What can hang from each mark
tege: tinal
diza: rino
nune: pafi rino
pafi: nune
tinal: bobiv fupiza keger kibuf rino tege
kibuf: tinal
rino: diza nune tinal
bobiv: tinal

Each row was made from one small tree. The marks that hang from a mark follow it in brackets, in alphabetical order. Every link used is in the known rows. Write each row's tree.
Known rows
tege{tinal{fupiza kibuf}}: [  9  -4  -9   2  -2   6 -40  -3  55 -19 -20  -7  -4   9  -4  -2   7  -3
  10  -1  16 -14  -1  11   5]
diza{rino{nune{pafi} tinal}}: [  1  -8  27  -1  19  23 -41   0  65 -40  -9 -10   9  16 -29  16  -1   4
  22  -3  -4 -10  -3   7 -15]
tege{tinal{bobiv fupiza keger kibuf rino}}: [ 18   6 -24 -11  -5   6 -23  -6  36  -1 -26 -11  -2   0   1   3   5  -4
  17   1  16 -31  12  21  23]
kibuf{tinal{fupiza}}: [ -6   3   3   5  -4   6 -43   0  40 -19 -16   3  -5  25  -9  -1   2   4
  -9   3   6 -21  13   5  -3]
tinal{bobiv keger kibuf rino{diza nune} tege}: [ 29  21 -36 -33 -14   1 -32   3  14  -1 -19  -5   9 -11   1  14  13  15
  22  -8  15 -56  33  24  15]
tege{tinal{fupiza keger}}: [  4  -2   1   2  -2   9 -30  -1  60 -15 -20 -18   0  12  -9   5   7   0
   9   4   3 -10  -6  13   3]
pafi{nune{rino{diza}}}: [ -9 -26  18   0   1  13 -38  19  55 -25 -22 -20  12   4 -12   4   0  25
  -9  -7  16 -17 -14  -6 -12]
pafi{nune{rino{diza tinal{fupiza keger kibuf}}}}: [ -1 -21  10  -3   5  12 -29  16  46 -14 -22 -20   3  -4  -4   5   0  20
   3  -8  22 -25  -8  -5  -5]
bobiv{tinal{fupiza keger kibuf}}: [ 14 -10 -11   3  -9   5 -46   1  42 -22 -15  -8   7   8  -5   6 -10  12
  -2 -18  13 -17   0   3   3]
pafi{nune{rino{diza tinal{bobiv keger tege}}}}: [ -3 -16  11  -7   1   9 -25  18  48 -16 -22 -21   6  -2  -9   7  -2  23
   3  -3  15 -26 -11  -1  -9]
kibuf{tinal{bobiv fupiza keger rino{nune{pafi}}}}: [  2  18 -11 -10  -5  10 -20   0  22  -3 -18   0  -3  14  -6   7   1   1
   1   2   8 -42  29  14  14]
tinal{fupiza keger kibuf}: [ 12  -8  -5  -4  -9   6 -48  -5  29  -7 -19  -4  -9  -3   7   4  10  -3
   5 -14  15 -24  20  10  19]
diza{rino{nune}}: [  4 -19  23  -1  13  23 -55   3  58 -39 -11 -12  23  20 -29  10   1   3
   7  -5  -7  -3   6   9 -14]
diza{rino{nune tinal{bobiv fupiza keger kibuf}}}: [ 18 -10   6  -9  18  21 -39  -1  38 -18 -13 -13   7   9 -18  11  -5  -6
  24  -5   5 -20  20  14   0]
nune{pafi rino{tinal}}: [-25  -6  34   4  -6   7 -23  -1  75 -39 -19  -3 -26  -1 -13  18   5  22
   8  -2  10 -26 -34  -6  -5]
diza{rino{nune{pafi} tinal{fupiza}}}: [  3  -9  22  -2  18  24 -39  -2  59 -39 -11  -8   2  14 -27  13  -2  -1
  24  -2   1 -15   2   8 -10]
rino{nune{pafi}}: [ -8  -4  18   1   1  19 -42   9  60 -37  -9  -9   7  14 -23  13   8   9
   5  -8   0 -20   1   4  -9]
rino{diza nune{pafi} tinal}: [ -2   8   5  -5  16  21 -29  11  67 -35  -9 -19  -3  13 -27  23   0  27
  27   3  12 -36  -9  -2 -28]
tege{tinal{bobiv fupiza keger rino}}: [ 12   5 -15  -9  -4  10 -18  -4  45  -7 -26 -16   3   9  -8   5   2  -2
  17  10   6 -28   4  23  17]
tinal{fupiza keger kibuf rino{diza nune} tege}: [ 30  18 -36 -29 -14   3 -36  -1  14  -8 -19   1   2 -12   7   6  22  10
  25  -7  19 -55  34  20  19]
tege{tinal{bobiv keger kibuf rino{nune}}}: [ 18   8 -20 -12  -1   8 -25   2  42  -1 -20 -17  13   3  -5   8   8   1
  17  -2   9 -26  12  19  14]
bobiv{tinal}: [  2 -14   3  10  -6   8 -49   7  63 -40 -13 -12  20  23 -22   8 -13  22
  -5  -8   1  -7 -16   1 -15]

Which tree is each row?
[ 12   0 -18  -3  -3  10 -44   6  52 -36 -14  -7  18  10 -15  12  -7  29
   6 -15  18 -29  -6   0  -9] : bobiv{tinal{kibuf rino{diza nune{pafi}}}}
[  6  -2  -9  -1  -2  14 -38   9  60 -42 -14 -12  23  18 -24  14 -10  32
   5  -7   8 -26 -13   2 -15] : bobiv{tinal{rino{diza nune{pafi}}}}
[ 13   7  -6 -11  -5   2 -25  -1  35 -11 -19  -8 -11   6  -9   8   0  -1
  29   8   2 -36  10  21   8] : rino{tinal{bobiv fupiza keger tege}}
[  8 -14  21  -2  20  22 -46   3  60 -35 -10 -15  19  20 -29  11  -1   3
  22   0  -7  -8   4  10 -15] : diza{rino{nune tinal}}
[ 22   8 -23 -19 -21  -3 -38  -6  10  -1 -22   5 -19 -12   9   3   7  -9
  11 -11  16 -42  32  24  26] : tinal{bobiv fupiza keger kibuf tege}
[ 29  16 -36 -28 -23  -4 -30  -9   2   2 -26   8  -9 -15  12   1  13  -6
  22  -5  17 -57  37  32  39] : tinal{bobiv fupiza keger kibuf rino tege}
[  8  -7  16  -6   8  11 -45  -4  55 -34 -16  -7   6  14 -24  10  -4   3
  22   4  -5 -13  -1  16 -10] : diza{rino{tinal{bobiv tege}}}
[ -3   3  15   0  11  17 -28   9  62 -31  -8 -12   1  15 -23  15   4   8
  26   0   1 -26  -3   4 -11] : rino{nune{pafi} tinal}
[  9   1  -8  -3  -3   4 -33   0  51  -4 -20 -17   0   4  -4   9   3   1
   7  -5  10 -13   1  13   6] : tege{tinal{bobiv keger kibuf}}
[ -2   8  -3  -2  -6   6 -32  -1  27  -3 -18  -3  -8  18  -6   5  -4   0
  -9   1   6 -28  23  10   6] : kibuf{tinal{bobiv fupiza keger}}
[ -6 -21  18  -2   5  12 -29  18  55 -17 -21 -24  10   1 -10   8   0  25
   1  -5  14 -19 -15  -6 -11] : pafi{nune{rino{diza tinal{keger}}}}
[ 11   5  -9  -6  -4   2 -33  -2  55  -8 -21 -13  11   4   0   7  15   7
  15  -2   6 -15  -3  14  11] : tege{tinal{keger kibuf rino}}
[-18   1  20  -4 -12   4 -15  -4  59 -35 -23   3 -37  -7 -10  14   3  13
  13   1  15 -40 -23   3   4] : nune{pafi rino{tinal{bobiv fupiza tege}}}
[-28  -8  30   1  -9  11 -32   1  76 -46 -21  -5 -25  -2 -16  21   5  35
  -6  -6  17 -29 -35 -11 -16] : nune{pafi rino{diza}}
[  9  21  -7 -17   5   8 -28   8  51 -20  -8 -12 -11  -5 -11  25  11  24
  32  -8  15 -42   2   2 -16] : rino{diza nune{pafi} tinal{keger kibuf tege}}
[ -3 -13  29  -1  11  24 -50   0  63 -43 -10  -8  13  15 -29  14   2   5
   7  -9  -5  -6  -1   6 -14] : diza{rino{nune{pafi}}}
[ 12  -6  -4   0   4   7 -42  -2  44 -19 -17  -4  -9   9  -5   1   2   0
  26   1  14 -28   6   9   5] : rino{tinal{fupiza kibuf}}
[-22  -7  29   3  -6   8 -20  -3  68 -39 -21  -1 -32  -3 -12  14   5  16
  10  -1  14 -31 -28  -4   0] : nune{pafi rino{tinal{fupiza}}}
[ 24   2 -28 -19 -11   7 -32  -9   7   4 -28  -1  -5  -7   9   3   3  -5
  16  -6  21 -50  35  25  38] : tinal{bobiv fupiza keger kibuf rino}
[  7  23 -17 -15 -16  -2 -26  -3  18  -3 -20   6  -5  11  -1   2   6   2
   3   6   4 -42  28  20  15] : kibuf{tinal{bobiv fupiza keger rino tege}}
[ 21   9 -26 -21  -8  14 -23  -5   8   1 -23  -1  -7 -11   4   8   6  -7
  18 -11  23 -56  39  22  36] : tinal{bobiv fupiza keger kibuf rino{nune{pafi}}}
